What can hang from each mark:
k_887: k_933
k_578: k_454 k_532
k_454: k_578
k_933: k_16 k_887
k_901: k_532
k_16: k_578 k_901 k_933 k_972
k_972: k_454 k_933

Each row was made from one small tree. The marks that hang from a mark follow it in brackets, in the order of their numbers. Every link used is in the known rows. Write each row's tree.
Known rows:
k_933(k_16): -0.54; 2.16; 1.46; -0.68; 2.86; -0.69; -1.37; 0.34; 0.73; 1.73; 3.45; 0.05; -0.15; -0.18; -1.62; -0.89; 1.04; 1.22; -2.72; 1.85
k_578(k_532): -1.08; 2.53; 0.05; 1.19; 4.01; 0.43; -1.40; 2.30; 1.26; 1.78; 2.43; -0.93; -0.32; -0.72; -0.27; -0.73; 0.47; 1.39; -2.02; 1.13
k_454(k_578(k_532)): -0.82; 2.90; -1.10; 2.23; 4.16; 0.81; -0.81; 2.92; 2.41; 2.18; 2.32; -0.78; -0.78; -1.15; -0.59; -1.24; 0.54; 2.75; -1.42; 0.41
k_887(k_933): 0.44; 2.87; 0.35; -0.73; 4.62; -0.32; -0.95; 2.36; -0.28; 2.03; 2.95; -1.95; -0.79; -0.33; -0.37; -1.08; 2.45; 1.68; -1.37; 0.88
k_901(k_532): -1.60; 2.17; -0.96; -0.31; 3.65; -0.79; 0.16; 1.56; 0.37; 2.03; 2.67; -0.28; 1.12; -1.44; 0.00; -0.86; 2.01; 0.42; -0.62; 0.60
k_16(k_933(k_887) k_972(k_454)): -0.86; -0.73; 1.30; 0.25; 3.36; -0.39; -0.52; 1.25; 0.13; 2.42; 1.66; -0.79; -0.26; 0.04; 1.10; -1.53; 1.76; 0.16; 3.07; -1.16
k_933(k_16(k_972) k_887): -1.98; 0.66; 0.74; -0.99; 2.99; -1.09; -1.51; 1.12; 1.59; 2.61; 2.88; 0.60; -1.08; 0.66; -0.78; -0.40; 1.74; 1.64; -0.45; 2.48
k_972(k_454 k_933): -0.85; 2.50; 0.50; 0.07; 1.72; 0.80; -0.74; 1.53; -1.43; 2.38; 2.75; -0.08; 0.28; -0.20; -1.09; -3.30; 2.14; 0.87; 0.81; -1.62
k_933(k_16 k_887): -0.88; 2.13; 1.08; -1.23; 1.92; -1.36; -1.54; 1.32; 1.24; 2.90; 3.47; 0.58; -0.79; 0.65; -0.82; -0.40; 1.82; 2.27; -1.56; 2.02
k_887(k_933(k_16(k_578(k_454)))): 1.16; 2.63; 0.87; -0.95; 4.39; -0.52; -1.70; 1.67; 0.61; 1.77; 3.02; -2.33; -1.98; -0.23; -0.37; -0.35; 1.60; 1.32; -2.39; 1.17
k_454(k_578): -0.16; 2.90; -1.06; 1.17; 3.34; 0.44; -0.52; 2.15; 1.30; 2.39; 2.71; -0.63; -0.12; -1.25; -0.64; -1.58; 1.41; 2.66; -0.88; -0.53
k_16(k_578 k_901(k_532) k_933 k_972): -0.88; -0.05; -0.74; -1.66; 4.47; -1.30; -1.17; 0.96; 2.11; 1.01; 1.85; -0.87; -0.01; -1.20; 0.55; 0.94; 2.40; -0.64; 1.66; -0.10
k_972(k_454(k_578)): 0.61; 2.82; -0.49; 2.25; 2.94; 1.00; -0.30; 1.85; 0.56; 2.56; 1.91; -0.65; -1.06; -1.93; -0.20; -3.26; 1.31; 1.72; 0.24; -1.63
k_972(k_454 k_933(k_16(k_901) k_887)): -1.39; 2.96; 0.76; -1.04; 0.92; -0.37; -1.33; 1.56; 0.69; 2.46; 3.18; 1.50; -1.49; 0.67; -2.12; -2.92; 2.57; 2.10; 0.48; -0.05
k_887(k_933(k_16(k_901 k_972))): -0.64; 2.22; 0.58; -1.27; 5.34; -0.79; -1.33; 1.53; 1.75; 0.94; 2.99; -0.78; -2.24; -0.05; -1.98; -1.01; 2.07; 1.55; -1.69; 2.70
k_887(k_933(k_16(k_972))): -0.62; 1.47; 1.14; -1.03; 5.35; -0.61; -1.18; 1.46; 0.66; 1.49; 2.92; -1.32; -1.51; 0.17; -1.33; -0.78; 1.89; 1.18; -1.55; 2.77
k_972(k_454): 0.51; 2.51; 0.40; 1.26; 2.61; 0.61; -0.73; 1.21; -0.56; 2.29; 2.08; -0.76; -0.53; -1.54; 0.01; -2.96; 1.45; 0.55; -0.15; -1.24
k_578(k_454 k_532): -1.08; 2.80; -0.60; 2.68; 4.19; 1.19; -0.79; 2.55; 1.83; 1.21; 2.36; -2.02; -1.00; -1.16; 0.38; -1.76; -0.91; 1.21; -2.07; -0.92
k_887(k_933(k_16(k_578))): 1.16; 2.50; 1.21; -1.71; 4.29; -0.88; -2.02; 1.57; 0.34; 2.10; 3.08; -1.80; -1.62; -0.01; -0.71; 0.18; 2.35; 1.38; -2.39; 2.21
k_933(k_16(k_578 k_901 k_972) k_887): -0.88; 1.39; -0.22; -1.89; 2.60; -1.31; -2.71; 1.22; 2.90; 2.36; 2.57; 0.59; -2.36; 0.18; -0.70; 0.49; 2.42; 1.71; -0.54; 2.25
k_887(k_933(k_16(k_901))): 0.25; 3.40; 0.89; -1.45; 4.50; -0.99; -1.36; 1.67; 1.46; 1.20; 3.40; -0.78; -2.02; -0.10; -2.07; -1.03; 2.20; 2.03; -2.59; 2.31

Write each row's tree:
0.05; 3.17; -1.93; -1.39; 3.09; -0.90; -1.55; 1.66; 1.91; 1.75; 2.37; -0.37; -0.59; -1.94; 0.03; 0.21; 2.79; 0.67; -0.83; 0.21 -> k_16(k_578 k_901(k_532))
-3.98; 1.53; -2.21; -1.65; 3.47; -0.76; -0.42; 2.34; 2.06; 1.61; 2.65; 1.30; -0.18; -0.05; -1.36; -1.24; 3.18; 1.30; 1.91; 0.82 -> k_16(k_901(k_532) k_972(k_933(k_887)))
0.19; 1.94; 0.80; -1.86; 1.63; -1.40; -2.53; 1.28; 1.18; 3.35; 3.06; -0.04; -1.21; 0.46; 0.03; 0.80; 2.28; 1.88; -1.47; 1.84 -> k_933(k_16(k_578) k_887)
0.00; 1.46; 0.36; -0.45; 3.33; -0.25; -2.33; 0.18; 2.08; 1.31; 2.05; 0.06; -2.37; -1.16; -1.22; -1.10; 1.54; 0.29; -0.89; 1.33 -> k_933(k_16(k_578 k_901 k_972(k_454)))
-0.07; -0.77; 0.10; -0.44; 3.34; -0.36; -1.54; 1.54; 0.89; 2.39; 1.84; -2.48; -0.44; 0.08; 2.45; 0.58; 1.24; 0.13; 2.17; -2.00 -> k_16(k_578(k_454) k_933(k_887) k_972)
0.08; 3.42; -2.49; -0.24; 3.23; -0.31; -1.08; 1.84; 2.37; 1.26; 2.32; -1.21; -1.15; -2.28; 0.54; -0.57; 1.69; 0.57; -0.88; -1.40 -> k_16(k_578(k_454) k_901(k_532))
-0.58; 2.09; 1.35; -0.18; 1.95; 0.47; -2.00; 1.21; -0.14; 2.27; 2.60; -0.03; -1.05; 0.11; -1.37; -1.86; 1.46; 0.68; -0.54; 0.31 -> k_972(k_454 k_933(k_16(k_578(k_532))))
-2.13; 2.16; 0.95; -2.20; 1.25; -0.88; -1.45; 1.62; 0.07; 2.83; 3.99; 1.02; 0.29; 1.68; -1.82; -0.87; 2.49; 2.34; -0.63; 1.23 -> k_972(k_933(k_16 k_887))
-1.28; 2.53; 0.40; 0.16; 1.28; 0.14; -0.77; 2.13; 0.73; 3.27; 2.99; 1.11; -1.28; 0.57; -1.72; -2.96; 2.19; 2.86; 1.03; -0.42 -> k_972(k_454(k_578) k_933(k_16 k_887))
-2.07; 0.66; 0.01; 0.32; 3.27; 1.00; -0.76; 1.25; -0.73; 1.92; 2.09; -0.22; 0.02; -0.27; -0.82; -2.86; 1.86; 0.18; 1.73; -0.70 -> k_16(k_972(k_454 k_933))
-1.51; -0.79; 1.05; -0.86; 3.61; -0.89; -0.77; 1.39; 0.52; 2.32; 2.35; -0.84; 0.60; 0.68; 0.84; -0.09; 1.86; 0.67; 2.09; -0.20 -> k_16(k_933(k_887) k_972)
-2.93; 0.58; -0.55; -1.13; 2.95; 0.06; -1.14; 1.97; -0.03; 2.55; 2.73; 0.12; 0.45; 0.88; -0.61; -1.14; 2.49; 1.33; 1.49; 0.41 -> k_16(k_972(k_933(k_887)))
-0.47; 0.68; 0.38; -0.09; 3.69; 0.02; -1.95; 0.31; 1.38; 1.51; 2.47; -1.27; -1.26; -0.63; -0.25; -0.31; 0.40; 0.17; -1.53; 0.87 -> k_933(k_16(k_578(k_454) k_972))
-1.26; 0.63; -1.18; -0.36; 3.26; 1.03; -1.79; 1.52; 0.04; 1.85; 2.23; -1.88; -0.18; -0.25; 0.48; -0.73; 1.39; 0.10; 0.83; -1.48 -> k_16(k_578(k_454) k_972(k_933))
0.84; -0.95; 1.23; -0.06; 3.67; 0.06; -1.63; 0.50; -0.32; 2.08; 1.25; -2.03; -0.25; -0.89; 1.60; -0.38; 1.63; -1.12; 2.25; -1.50 -> k_16(k_578 k_933 k_972(k_454))
1.27; 1.06; 0.55; -0.72; 2.04; -0.70; -1.59; 1.76; 0.43; 2.76; 2.54; -2.45; -0.12; 0.04; 2.34; 0.58; 1.40; 0.86; 0.79; -2.62 -> k_16(k_578(k_454) k_933(k_887))
-1.37; 2.19; 1.30; -0.84; 0.93; -0.25; -1.16; 1.47; -0.40; 3.02; 3.12; 1.00; -0.79; 0.91; -1.49; -2.66; 2.32; 1.72; 0.61; -0.01 -> k_972(k_454 k_933(k_16 k_887))
-0.87; 0.45; 0.45; -1.61; 2.66; -1.14; -2.51; 1.12; 1.53; 3.04; 2.51; -0.06; -1.47; 0.46; 0.09; 0.85; 2.16; 1.24; -0.36; 2.34 -> k_933(k_16(k_578 k_972) k_887)
-1.49; 2.56; 0.70; 1.47; 2.71; 0.95; -0.85; 2.01; 1.20; 2.15; 2.68; 0.63; -1.31; -0.09; -2.29; -3.06; 0.82; 2.17; -0.30; 0.18 -> k_972(k_454(k_578(k_532)) k_933(k_16))
-2.32; 1.81; -1.10; -0.40; 2.62; 0.37; -1.12; 2.02; 1.31; 1.83; 2.16; 0.92; -1.50; -0.13; -1.31; -2.95; 2.74; 1.40; 2.25; -0.66 -> k_16(k_901 k_972(k_454 k_933(k_887)))
1.13; 3.39; 0.32; -1.19; 4.36; -0.63; -1.81; 1.76; 1.71; 1.22; 3.09; -1.82; -2.69; -0.45; -1.03; -0.60; 1.84; 1.67; -2.53; 1.16 -> k_887(k_933(k_16(k_578(k_454) k_901)))
-2.95; 1.75; -1.38; -1.49; 2.88; -0.17; -1.34; 2.12; 1.69; 1.70; 2.83; 0.92; -0.65; 0.50; -1.58; -1.53; 2.83; 1.88; 1.25; 0.35 -> k_16(k_901 k_972(k_933(k_887)))
-1.24; 2.77; 0.18; -2.90; 0.97; -1.07; -2.41; 1.72; 1.12; 2.62; 3.78; 1.03; -0.76; 1.29; -1.79; -0.18; 3.06; 2.45; -0.69; 1.08 -> k_972(k_933(k_16(k_578 k_901) k_887))
-0.92; -0.44; 0.85; 2.18; 4.88; 0.67; -0.26; 1.55; 1.33; 1.55; 1.32; -1.25; -0.53; -0.89; 0.36; -1.91; 0.41; 0.35; 2.13; -1.05 -> k_16(k_933 k_972(k_454(k_578(k_532))))
-1.28; 2.06; 0.09; -1.39; 5.73; -1.17; -0.75; 1.64; 1.99; 0.91; 2.84; -0.58; -1.93; -0.43; -1.83; -0.84; 2.32; 1.13; -1.28; 3.01 -> k_887(k_933(k_16(k_901(k_532) k_972)))
-0.33; 1.94; 0.77; -0.98; 2.32; -1.11; -2.80; 1.92; 2.06; 3.16; 2.76; -0.17; -1.77; 0.47; 0.08; 1.09; 1.57; 2.01; -1.86; 2.59 -> k_933(k_16(k_578(k_532)) k_887)
-1.50; 0.56; -1.42; -0.75; 2.67; 0.60; -1.92; 2.14; 0.35; 2.61; 2.23; -1.55; -0.60; 0.30; 1.01; -0.43; 1.92; 0.80; 1.58; -1.39 -> k_16(k_578(k_454) k_972(k_933(k_887)))
0.54; -0.98; 0.92; -0.52; 2.98; -0.41; -1.80; 1.24; 0.09; 3.00; 1.20; -1.61; -0.73; -0.22; 2.22; -0.04; 2.28; -0.28; 3.16; -1.36 -> k_16(k_578 k_933(k_887) k_972(k_454))
-0.92; 3.07; 0.41; -1.52; 1.91; -1.52; -1.71; 1.41; 2.59; 2.25; 3.49; 1.22; -1.71; 0.35; -1.65; -0.71; 2.16; 2.69; -1.73; 1.98 -> k_933(k_16(k_901) k_887)
1.22; 2.27; -0.27; -1.10; 2.01; -0.91; -1.82; 1.90; 2.17; 1.90; 2.64; -1.63; -1.23; -0.34; 1.32; 0.20; 1.80; 1.42; 0.56; -2.71 -> k_16(k_578(k_454) k_901 k_933(k_887))
-1.50; 0.38; 0.19; -1.21; 3.56; -1.16; -1.00; 1.55; 2.23; 1.43; 2.45; 0.00; -0.52; 0.26; -0.15; -0.53; 2.23; 1.25; 1.86; -0.27 -> k_16(k_901 k_933(k_887) k_972)
-2.33; 0.61; -0.24; -0.05; 2.70; 0.57; -0.91; 1.86; -0.39; 2.69; 2.07; 0.10; -0.41; 0.26; -0.32; -2.55; 2.38; 0.83; 2.48; -0.59 -> k_16(k_972(k_454 k_933(k_887)))
-2.72; 1.78; -1.17; -1.10; 3.48; 0.26; -1.24; 1.54; 1.34; 0.95; 2.87; 0.59; -0.22; -0.03; -2.08; -1.82; 2.32; 1.23; 0.53; 0.22 -> k_16(k_901 k_972(k_933))
